Every row comes from one small tree of marks. The marks that hang from a mark follow it in brackets, in the order of their numbers. Every link used is in the known rows. Which tree was each row made from?
Known rows:
Z93(Z485): [ 13.4  -6.2   1.2  -4.8  13.5  -6.0 -18.7   5.4  -8.9  -1.1 -14.6  12.8
  15.0  16.3  -9.2  -2.5  13.1   7.4  -3.5   2.3 -12.9   8.1 -16.8  34.2
   0.9]
Z400(Z93): [  1.9 -25.4   2.4   4.1  34.7  16.8  -9.1  12.2  13.2  -0.4   1.3   7.8
   4.2  31.2 -23.1   3.1  11.3 -24.5  13.7  17.8 -23.7 -16.5   9.0  10.7
 -22.2]
Z259(Z282(Z487(Z167 Z400(Z93(Z158 Z485))))): [  8.7  10.6 -10.3  15.9  27.3  13.1 -34.4 -35.2  25.5 -12.0 -14.3 -18.7
 -11.8   1.4  -5.3   3.0   2.7 -40.2   3.6  29.8  -5.6  27.4 -55.0 -31.0
  10.0]
Z282(Z487(Z167(Z110) Z400)): [ 32.7   0.9  25.5  -9.7 -24.5  20.4   5.0 -19.6  14.9  -8.3 -28.5 -36.7
 -31.7  23.5   6.3   2.5  -9.5 -29.2   5.9   7.2   8.4  -3.5 -46.5 -77.4
  27.4]
Z167(Z110 Z487): [ 10.3  -8.8  27.3  -0.4 -18.2  -1.5  21.5  22.8  24.3  12.3 -52.1  -8.0
  17.4  74.4   4.2  -1.9  -3.3 -14.8  25.0 -23.9 -48.2  -6.7 -46.1 -28.3
  17.7]
Z110(Z167(Z487(Z400(Z93))) Z722): [ 27.3 -19.3  25.0  -1.9  17.1  44.8  22.7 -28.2  45.2 -22.8 -31.6 -34.4
  -6.6  26.1  20.9  -6.2  26.8 -16.1   9.6 -19.0  29.0 -41.5 -26.3 -19.2
 -22.8]
Z530(Z259): [  0.0 -16.9 -27.9   8.5   3.5 -15.2   5.6   5.9 -27.3  -3.5  14.9  -1.4
 -10.9  -7.5   3.6   1.4  20.2  -6.8   3.2 -12.8  11.6   7.8   3.9   5.5
 -16.1]
Z282(Z487(Z167(Z110))): [ 22.8  -7.1  23.3  -2.8  -2.8  10.1   1.4 -17.4  12.2  -8.5 -42.7  -8.1
 -14.3  24.0  -1.4  -1.2 -12.5 -23.0   3.5   1.3 -11.8   5.5 -39.4 -53.5
  16.2]
Z282(Z487(Z167(Z110(Z722)) Z400(Z93))): [ 34.0 -16.3  30.9  -3.1   4.4  44.0   6.3 -18.9  24.9 -20.6 -34.8 -35.3
 -31.6  36.4  -4.9  -0.3   2.5 -41.2  21.0   2.3   9.7 -19.5 -44.6 -67.9
   4.4]
Z302(Z65(Z140(Z282(Z487(Z167 Z400(Z93)))))): [ -0.1  40.1   4.5 -33.3 -14.3  21.4 -28.3 -34.4  44.1 -35.7  20.7 -42.6
 -17.7  43.3 -28.0   1.8   4.3 -50.6   5.8  15.5  -8.4  -5.2 -27.3 -22.2
  -6.9]
Z530(Z259(Z282(Z487(Z167))) Z265): [-18.0  -6.6 -34.5  36.5  19.2 -21.8  -1.3 -27.5 -20.6 -19.4   3.2 -24.7
 -37.7 -25.9  -2.2 -10.5  38.0 -31.3  10.1 -25.8  20.2  23.0 -23.5 -33.2
 -25.3]
Z282(Z487): [ 14.1  -4.9  -4.7  -0.1  12.4   3.3   0.0   1.4  -8.2 -12.2  -8.2   6.7
  -8.4  16.8 -10.6   2.3 -19.2 -18.4   7.5   3.5  -4.2  20.0 -17.7 -15.4
  18.7]
Z722(Z110(Z167(Z487(Z400)))): [ 35.5 -13.2  21.0  -9.8 -29.0 -16.8 -18.7  -2.2  28.4   2.4 -12.4 -39.0
 -11.6  20.3  22.0   0.5  -1.9 -12.8  -4.0   9.7 -11.2 -27.8 -46.3  -1.4
 -15.8]
Z302(Z65(Z140(Z282))): [-19.6  51.3  -2.3 -29.3 -24.0   1.2 -22.1 -25.0  27.6 -30.0  20.7 -22.8
   1.3  31.4 -18.1  -0.8   3.0 -26.0  -0.4  -1.2 -12.0   2.7  -9.0  14.0
 -10.8]
Z259(Z282(Z487(Z167(Z110) Z400(Z93)))): [ -1.5   8.8   8.5  16.6   7.4  24.5 -14.0 -33.2  26.0  -5.9 -36.4 -30.0
 -29.8  18.3   7.9   6.6  -9.2 -50.0  23.2  23.3 -23.7   0.2 -52.7 -56.4
   1.3]
Z140(Z65): [  0.1  16.8 -14.4 -12.9  24.3  -0.7 -11.8   8.9  11.4  -4.2  15.9  -1.8
  -9.1   8.6 -26.6  -8.6   5.6  -4.1  25.8  -2.5 -16.2  -2.8  -3.7  18.8
   5.9]
Z259(Z282(Z487(Z167(Z110) Z400))): [ -2.7  22.2   7.2  14.8 -10.4  16.1  -9.1 -40.1  18.9  -5.6 -36.4 -34.1
 -31.2   2.5  20.2   5.2 -15.6 -37.6  15.6  14.3 -12.3   8.2 -57.1 -61.2
  13.0]
Z259(Z282): [-28.9  21.3 -13.4  22.2   9.2  -0.3 -13.7 -24.4   6.2   0.7 -13.6  -4.6
  -6.3 -16.5  15.4   3.1  -7.8 -13.9  11.4   9.0 -18.6  11.6 -19.8   0.2
  -8.8]
Z65(Z140(Z282(Z487(Z400(Z93))))): [  4.7  22.4  10.8 -18.0 -13.2  22.5 -13.9 -10.7  34.5 -55.0  27.0 -25.1
  -3.6  52.5 -57.7  19.2 -25.8 -47.6   3.8  11.6 -23.6  18.5 -26.8 -36.4
   6.5]
Z167(Z110(Z722) Z487(Z400(Z93(Z158 Z485)))): [ 30.9 -17.6  32.7   0.3   1.7  29.2  16.5  20.4  39.4 -11.1 -46.9 -27.9
  18.1  87.1  -6.1  -7.2  28.5 -26.4  31.5 -30.5 -12.1 -14.6 -61.7 -24.4
   9.2]
Z140(Z65 Z282): [-16.8  27.7  -6.1 -25.3  11.0   6.8 -17.4 -13.4  21.3 -18.9  30.8 -12.6
 -14.1  31.4 -54.8   3.0  -2.0 -13.7  30.6   3.0 -40.8  -1.6   0.1   5.1
  -9.8]
Z65(Z140(Z282(Z487(Z167(Z110) Z400)))): [  9.6  33.7  30.1 -22.2 -43.0  18.2  -6.9 -28.2  41.1 -52.1  -0.1 -39.4
  -9.2  45.9 -40.3  14.6 -28.1 -38.8  -5.0  -0.2 -18.0  15.3 -46.8 -67.8
  16.6]
Z110(Z167(Z487(Z400)) Z722): [ 25.7  -6.3  24.0  -3.7  -0.4  36.2  27.7 -34.8  38.7 -23.2 -32.1 -38.8
  -9.1  10.6  32.6  -7.9  20.0  -4.0   2.1 -28.1  40.6 -33.1 -31.0 -24.2
 -11.3]
Z282(Z487(Z167 Z400(Z93(Z158 Z485)))): [ 44.0 -13.3   4.4  -8.0  20.2  19.7 -22.7 -14.1  22.7 -15.5  -1.0 -20.5
 -11.7  22.1 -23.2   1.2   9.8 -34.2  -6.3  25.8  15.2  14.9 -42.2 -43.7
  22.3]
Z302(Z65): [-11.2  24.5 -10.9 -16.3  -3.4  -3.0 -12.9 -11.1   3.7   7.2   2.5  -9.9
  -8.6  11.0  16.5 -11.3  20.5 -10.4   7.2   1.9   4.9 -13.2   3.3  27.4
 -10.5]
Z530(Z259 Z265): [-10.0 -18.2 -27.1  22.2   5.1 -27.4  14.2   7.4 -32.3 -13.1  25.1 -17.5
 -22.5 -10.5 -11.8 -11.9  53.1  -9.8   1.8 -37.6  32.5   4.9  13.5  -4.3
 -28.9]
Z228(Z722): [  9.1 -11.0  -7.8 -12.5   3.3   3.1 -16.2  -4.1  11.2  -9.9  12.8  -7.0
   6.6   7.2  12.3 -11.7  -6.6   9.0  10.8  -4.8  -1.7   9.4   3.4  19.5
   7.8]

Which tree is each row?
[ 29.5 -18.6  19.7  -6.4 -15.2 -24.3 -21.0  -1.3  26.6   2.5 -21.4 -20.0
  -1.0  20.8  17.5  -2.1  -3.8  -9.4  -4.8   5.8 -23.8 -22.4 -41.9  13.1
 -23.3]
Z722(Z110(Z167(Z487)))
[ 43.5 -29.2  22.6 -10.7  -4.3 -12.8 -33.7   7.2  30.7   1.8 -19.5 -28.2
  -2.0  44.4   4.9   1.2  11.3 -21.5   1.0  19.7 -29.3 -31.8 -50.5  20.9
 -27.0]
Z722(Z110(Z167(Z487(Z400(Z93(Z485))))))
[ 26.4  -2.9  16.3  -9.9 -13.6  11.4  14.2 -20.1  36.0   1.0 -18.5 -31.7
  -3.7  25.1  23.3   1.7  10.8 -11.4 -10.3   3.6   9.0 -22.9 -23.5 -28.4
   5.7]
Z110(Z167(Z487(Z400)))
[-17.3  -6.5 -20.5  37.2   8.2 -21.2   6.1 -23.5 -18.8 -18.2 -17.6 -26.4
 -36.7  -3.9   0.1 -10.8  39.1 -36.7  14.7 -30.3   7.9  15.4 -29.0 -40.6
 -26.2]
Z530(Z259(Z282(Z487(Z167(Z110)))) Z265)
[ 18.8  -3.6  35.9  -1.5 -28.2  29.3  35.4   9.5  29.2  -6.7 -49.2 -42.1
  -3.5  61.8  19.3  -5.1   7.8 -15.2  37.3 -43.3  -3.3 -24.6 -59.0 -49.0
  16.6]
Z167(Z110(Z722) Z487(Z400))
[  3.3  29.0  14.4 -18.8 -18.4  11.0 -15.6 -31.2  37.1 -54.1  11.9 -19.3
   0.8  24.5 -47.0  12.5 -30.6 -29.9 -11.2   0.8 -18.6  28.3 -36.7 -45.8
  10.2]
Z65(Z140(Z282(Z487(Z167))))
[ 40.0 -21.7  17.1  -5.7  -9.6 -16.5 -28.0   4.1  41.6  -0.8  -3.9 -31.9
   1.8  32.9   4.0  -0.3  10.4 -24.5 -10.3  18.9 -10.5 -20.0 -41.2   4.9
 -20.2]
Z722(Z110(Z167(Z487(Z400(Z93(Z158))))))
[ 36.8 -17.8  20.7  -2.6  25.9  33.7   8.8 -26.2  47.0 -26.9 -30.1 -25.7
  12.1  32.0  10.0 -10.4  39.4 -11.9  -5.7 -17.3  34.5 -22.1 -34.3  -1.2
 -14.8]
Z110(Z167(Z487(Z400(Z93(Z158 Z485)))) Z722)
[ 24.8 -12.6  -0.9  -3.9  13.4  24.5  -1.9   8.1   4.4 -12.3   6.6 -16.8
 -23.4  36.6 -17.8   8.9  -8.5 -40.2  18.6  20.8   0.5   0.6 -19.3 -31.6
  16.6]
Z282(Z487(Z400(Z93)))
[ -2.4  30.7   7.9 -16.1 -17.1   7.6 -11.3 -15.0  26.6 -54.5  17.3 -11.3
   5.6  37.9 -50.7  14.8 -33.7 -30.5  -4.6  -1.3 -23.9  31.9 -26.7 -27.0
  11.0]
Z65(Z140(Z282(Z487)))
[-32.5  -2.5 -38.1  39.0  12.0 -27.4   3.4 -12.5 -27.7 -12.4  13.6 -20.9
 -27.5 -24.0   0.4  -9.6  47.3 -20.4  11.5 -30.2  17.8  14.0  -2.5  -3.7
 -36.0]
Z530(Z259(Z282) Z265)
[ 46.5 -24.8  17.7  -8.4  -3.0 -20.4 -37.2   6.7  37.2  -1.4 -11.0 -25.3
   9.3  40.6  -1.1  -1.4  17.3 -20.5 -11.7  19.9 -16.8 -16.2 -50.1  21.6
 -19.7]
Z722(Z110(Z167(Z487(Z400(Z93(Z158 Z485))))))
[  9.6 -11.0  33.2   4.2  -7.9  18.0  31.9  11.1  26.2  -6.8 -63.3 -13.5
  13.8  62.5  12.0  -9.4   4.6  -8.7  35.1 -49.0 -22.9 -15.3 -51.8 -24.8
   4.3]
Z167(Z110(Z722) Z487)
[ -9.7  15.1   5.3  19.7   7.5   7.4 -12.9 -38.6  16.5  -5.8 -48.0 -10.4
 -17.4   2.7  13.9   1.8 -18.2 -32.4  14.7  10.4 -28.2  15.5 -51.4 -41.9
   4.3]
Z259(Z282(Z487(Z167(Z110))))
[ -9.8  23.6 -15.3  16.9   2.2  11.1 -10.3 -24.7   3.1  -8.7  -9.1 -22.8
 -26.7  -3.6  13.1   8.2 -20.6 -34.2  19.4  16.3  -6.7  20.3 -39.4 -30.8
  16.0]
Z259(Z282(Z487(Z400)))
[ 14.7  24.1   6.4 -18.3  -5.3  12.3 -27.4  -7.3  36.7 -58.8  28.9 -16.6
  15.3  58.2 -68.2  15.0 -12.9 -42.5 -11.0  12.4 -16.5  37.7 -35.1 -18.7
  14.5]
Z65(Z140(Z282(Z487(Z400(Z93(Z158 Z485))))))
[ 13.0  20.6  -3.6 -29.2  21.5  22.8 -28.4 -26.9  44.6 -30.9  37.5 -33.8
 -26.7  41.9 -70.6   4.5   1.2 -43.6  24.1  22.0 -20.7   9.9 -26.2 -43.2
   8.2]
Z140(Z65 Z282(Z487(Z167 Z400(Z93(Z158)))))
[-10.2  15.9  -8.8  18.7  18.4   7.8 -19.2 -42.6  14.6  -7.6 -27.4  -9.5
 -19.0 -18.4  11.2   2.0 -19.4 -27.5   9.6  14.4 -16.4  22.9 -45.9 -34.9
   5.0]
Z259(Z282(Z487(Z167)))
[ 21.0 -19.0  37.7   1.3  -7.4  39.5  30.2  17.4  37.8  -7.1 -48.0 -37.5
  -0.6  82.4   4.5  -3.0  14.9 -30.4  46.1 -32.2 -18.3 -35.0 -53.2 -41.7
   1.9]
Z167(Z110(Z722) Z487(Z400(Z93)))
[ 16.7  12.7   1.9 -34.2  27.6  27.4 -33.9 -23.9  33.8 -27.7  21.4 -29.0
 -30.4  52.8 -69.9   6.0   1.1 -40.4  35.1  23.6 -39.5  -1.1 -35.1 -26.6
   1.9]
Z140(Z65 Z282(Z487(Z167 Z400(Z93(Z485)))))
[ -0.5  52.4  17.5 -35.4 -43.0  13.8 -16.6 -36.4  39.7 -33.6  -0.6 -47.9
 -18.3  49.2 -12.6   0.4  -0.1 -43.4   3.3   2.1  -8.2  -4.3 -37.8 -34.9
   3.8]
Z302(Z65(Z140(Z282(Z487(Z167(Z110) Z400)))))
[ 34.0 -22.6  25.9  -4.6  24.2  41.7  13.1 -25.5  40.7 -23.7 -39.1 -28.0
   1.2  33.8  16.3  -7.4  33.3 -12.4   7.6 -17.7  22.4 -37.4 -34.6  -1.4
 -21.7]
Z110(Z167(Z487(Z400(Z93(Z485)))) Z722)
[ 28.6  -8.6  38.6  -1.2  -8.4  41.3   2.8 -25.5  48.6 -15.3 -22.9 -49.5
 -14.6  20.5   0.6  -6.5  35.7 -27.8   0.3  -0.9  33.9 -29.9 -33.2 -67.0
  -9.1]
Z487(Z167(Z110(Z722)) Z400(Z93(Z158)))
[-10.5  13.1   9.4  22.6  13.3  20.8  -5.6 -45.4  17.8 -18.4 -55.3 -14.3
 -20.3  -5.0  19.1  -3.3 -12.8 -28.1  21.7  -6.0 -11.7  10.6 -55.3 -40.0
  -4.8]
Z259(Z282(Z487(Z167(Z110(Z722)))))
[  1.3  22.0  12.9 -28.0   8.7  14.1 -16.6 -27.4  31.0 -25.7  -3.4 -18.7
 -24.8  50.6 -56.2   1.9 -12.7 -32.3  34.1   3.7 -49.9   2.8 -31.6 -37.2
   2.5]
Z140(Z65 Z282(Z487(Z167(Z110))))
[ 32.6 -18.7  44.9  -7.0  -1.7  46.8  -4.1 -22.2  34.9 -11.8 -42.3 -44.0
 -19.0  33.8   1.8  -4.6  36.2 -23.8  15.1   0.2  10.2 -44.6 -44.5 -44.9
 -17.2]
Z487(Z167(Z110(Z722)) Z400(Z93(Z485)))
[ 36.1 -26.0  22.2  -8.3 -11.0  -9.4 -23.4   3.6  34.3   2.5 -11.6 -34.3
  -9.6  36.2  10.5   2.1   3.8 -24.9   2.7  18.3 -22.9 -36.1 -41.3   4.3
 -27.3]
Z722(Z110(Z167(Z487(Z400(Z93)))))
[-13.4  48.6  -4.3 -29.7 -17.7   2.7 -21.6 -23.7  24.4 -36.2  16.8 -18.9
  -3.7  39.9 -24.0   0.0  -6.6 -35.3   4.0   0.4 -14.6  12.8 -18.4   6.6
  -1.1]
Z302(Z65(Z140(Z282(Z487))))
[ 10.0  15.9  15.7 -31.1   9.2  30.8 -18.1 -22.3  40.4 -25.5   9.0 -38.0
 -36.8  66.7 -62.3   7.0  -4.6 -50.1  42.5  17.7 -46.0 -13.2 -32.6 -51.7
   0.5]
Z140(Z65 Z282(Z487(Z167(Z110) Z400(Z93))))
[  1.3  30.2  -8.0 -30.3   3.9  17.4 -15.0 -13.4  18.0 -28.9  34.7 -29.4
 -33.9  44.3 -57.1   8.4 -15.1 -32.9  38.8  10.1 -28.5   6.7 -19.2 -25.6
  14.6]
Z140(Z65 Z282(Z487(Z400)))
[ 36.6 -12.3  25.5  -1.8   6.0  36.0   1.7 -18.5  31.3 -24.7 -26.2 -32.1
 -20.4  33.3 -10.4  -2.6   9.3 -40.5   8.4   2.8  22.7  -4.3 -44.6 -68.2
  11.6]
Z282(Z487(Z167(Z110(Z722)) Z400(Z93(Z158))))
